Each row was made from one walk, in order. Every step used is in the known rows, and no mark comes twice. Write each row's walk.
Known rows
febise/vukeb/meges: [ 29 -15  -4  11   4   5   0   7   3  -2  -3 -15  20 -14  -5   1  -1   0
   5   5]
kule/fedi/fivo/febise/vukeb/meges: [ -7 -36   2   8   9  -2  -1  -1  10   0  -1  -9  25  -7  -7  -2   3   7
   2   7]
bubabek/fivo: [-17 -24  -2   7  14  -4   3   7   7 -11  -3   1  23  -8 -15   6 -13   3
  14   6]
kule/fedi/fivo/nikar: [-18 -28   3   4  22 -10   0  -4  13  -5 -14  -1  31  -6 -12  14  -2   9
   4   2]
meges/bubabek/fivo/febise/vukeb: [ -7 -37   1   8   4  -4   3   1   7  -3  -1  -6   5  -7 -13   1 -24  19
  12   8]
febise/vukeb/meges/bubabek/fivo: [ 16 -20  -2  13   1   3   2   5   4  -5  -4 -23  22 -12  -8   6 -13   9
   3   7]
fivo/febise: [  6 -42  -1  -5  11  -4   1   1   7   4   1   5  -8  -7  -8 -10  -4   5
  17   6]
kule/fedi/fivo/febise/vukeb/meges/bubabek: [ -5 -39   3   8   5  -4   0  -4  11   0  -2 -15  23  -7  -7   0  -5  14
   0   7]
bubabek/meges/fedi/fivo: [  7 -23   5   2   6  -6   0   0  18 -12  -1 -28  21 -10  -6  -3 -14   9
  -3   8]
nikar/fivo/fedi: [-11 -18   2  10  21  -7   0  13  16  -1  -7  -2  27  -9 -13  -2   7   0
  16   0]
fedi/kule: [ 21 -22   1  -1  11  -4  -4   7   3   5  -9  14  21   0  -6   7 -11   6
  12  -1]
kule/fedi/fivo: [-11 -27   1  10  15  -8  -2  -1  14  -6  -3   1  31  -8 -12   6  -6   6
   6   1]
febise/vukeb/meges/fedi/fivo/nikar: [ 18 -17   1   5   9   1  -1  -1   6  -6  -9 -23  29 -10  -5   2   1   2
  -2   9]
bubabek/meges/vukeb/febise: [ 21 -28  -4   9  10   1   1  11  15 -15  -7 -23  16 -10  -1   0 -15  11
   0   5]
meges/vukeb/febise/fivo: [  4 -29  -7  12  13  -1   0   2  11 -15  -6   2  21  -6  -3 -10  -9   5
  11   2]
kule/fedi/fivo/febise: [-16 -40   3   5  14  -8  -1  -3  12  -1  -1   3  19  -5 -10  -1  -2   8
   8   5]
nikar/fivo/febise/vukeb/meges/fedi/kule: [  6 -31   8   1  12   0   3   7   6   8  -7  -8  29   0  -1 -13   8   4
  11  11]
febise/vukeb: [ 23 -12  -3  16   9   2   0   7   4  -2  -3   6  13 -13  -8   2  -6   3
  13   2]
fivo/fedi/kule: [ 13 -19   0   6  10  -4 -12  15  14   4  -8  11  15  -1  -9   6  -1   4
   8  -2]
bubabek/meges/fedi/kule: [ 28 -22   4  -1   5  -2  -4   8  19  -4  -7 -17  19  -3  -1   1 -17  12
  -3  11]
vukeb/febise/fivo/nikar: [ -4 -32  -2 -15  21  -8   1  -1  11  -9 -14  19  15  -7 -10  -1   0  10
  17  -2]
fedi/fivo/febise/vukeb/meges/bubabek: [ -5 -38   3   2   2  -4   3  -8  -1   0   3 -18  15 -10  -8  -7  -6  10
   6   2]

Write each row's walk
[  1 -34   5   4  11  -3   8   4   5   6  -4 -15  20  -9  -6  -9   1   9
  14   7] -> nikar/fivo/febise/vukeb/meges/bubabek
[-12 -36   5  -1  21  -7   7   5   7   5  -4   1  16  -7  -9 -11   4   3
  22   5] -> nikar/fivo/febise
[  5 -27  -5  13  11  -1  -6   8  14 -10 -10   7  24   0  -2  -7  -4   7
   7   0] -> meges/vukeb/febise/fivo/fedi/kule
[ -9 -34   1   5   6   3   1   6   8  -6   0 -11  15  -4  -7  -8  -5   4
   7  17] -> bubabek/fivo/febise/vukeb/meges/fedi
[  0 -43  -1  -5   2  -3   4   1   7  -3  -2 -33  14  -8  -9   0 -16  11
   3   9] -> vukeb/meges/bubabek/fivo/febise
[-13 -15  -3  11  10  -7  -4   3  18  -2  -4   8  14  -9 -13  -7   1   1
  12   5] -> febise/fivo/fedi
[ 13 -18  -2  16   0   3  -2  10   9  -5  -4 -24  21 -12  -9   6  -9   9
   0   7] -> febise/vukeb/meges/bubabek/fivo/fedi
[  0 -29  -6   8  19  -3   1   0  10 -14 -15   1  21  -4  -4  -4  -6   7
  10   3] -> meges/vukeb/febise/fivo/nikar
[ -8 -28   1   8   6  -7  -5   8  14  -5  -7  -5  17  -2 -14  11 -24  18
   7   2] -> meges/bubabek/fivo/fedi/kule
[ 21 -39  -2   1   1   2   2   2   4   6   0 -15  -2 -10  -4  -8  -6  10
   8  10] -> fivo/febise/vukeb/meges/bubabek
[-11 -33   3  11  12  -4  -1  -1  11  -1  -1   5  21  -6  -9  -1   0   9
   7   6] -> kule/fedi/fivo/febise/vukeb
[ -5 -34   3   3   5   4  -1   7   5  -2  -3  -6  21   2  -5  -5  -5   6
   6  17] -> bubabek/fivo/febise/vukeb/meges/fedi/kule
[  7 -39   2  -8   5  -4  -3  -5  10  -6   2 -32  21  -7  -4 -13  -1   0
  -1   9] -> vukeb/meges/fedi/fivo/febise
[ 10 -26  -3  11   8   0   3   7  17 -15  -8 -20  20  -9  -1  -4 -13  11
   1   7] -> bubabek/meges/vukeb/febise/fivo
[-10 -33   3   6   9  -4   2  -4  -1  -1   3   1  14  -9 -10  -8   0   4
  13   1] -> fedi/fivo/febise/vukeb
[ 11 -23  -1  11   6   1  -3  13  20  -9 -11 -14  23  -3   0  -1  -9  12
  -3   7] -> bubabek/meges/vukeb/febise/fivo/fedi/kule
[ 17 -18   0  13  -1   4  -4  11   7   0  -7 -17  27  -6  -7   9  -9  11
  -1   6] -> febise/vukeb/meges/bubabek/fivo/fedi/kule
[  9 -27   6   5   3  -2   1   1  16  -8   1 -25  13  -9  -4  -9 -10  10
  -3  13] -> bubabek/meges/fedi/fivo/febise/vukeb
[ 14 -33  -1   6   8   2   1   4   4   5   1   8  -6  -9  -6 -10  -1   5
  16   8] -> fivo/febise/vukeb
[ -6 -35   2   2   6  -2   3  -5  -2  -1   3 -13  18 -10  -8  -8   3   3
   8   3] -> fedi/fivo/febise/vukeb/meges
[ 22 -17   0  10   3   3  -2   1   6  -7   0 -23  28 -12  -4  -4  -1   0
  -1   8] -> febise/vukeb/meges/fedi/fivo
[ 17 -20  -4  18   8   0   3   8  14  -9  -7 -31  17 -11  -2   2 -17   7
  -2   9] -> bubabek/meges/vukeb
[  5 -26  -2   6  14  -2   5   5  16 -13 -17 -21  20  -8  -2   2 -11  13
  -1   8] -> bubabek/meges/vukeb/febise/fivo/nikar
[  2 -31  -3  -8  13  -6   0   2  12 -10  -3  20  14  -8 -10  -9  -3   7
  19  -3] -> vukeb/febise/fivo
[  1 -27  -7  15  13  -1  -4   6  16 -14  -7   1  18  -5  -5  -9  -3   4
   9   1] -> meges/vukeb/febise/fivo/fedi
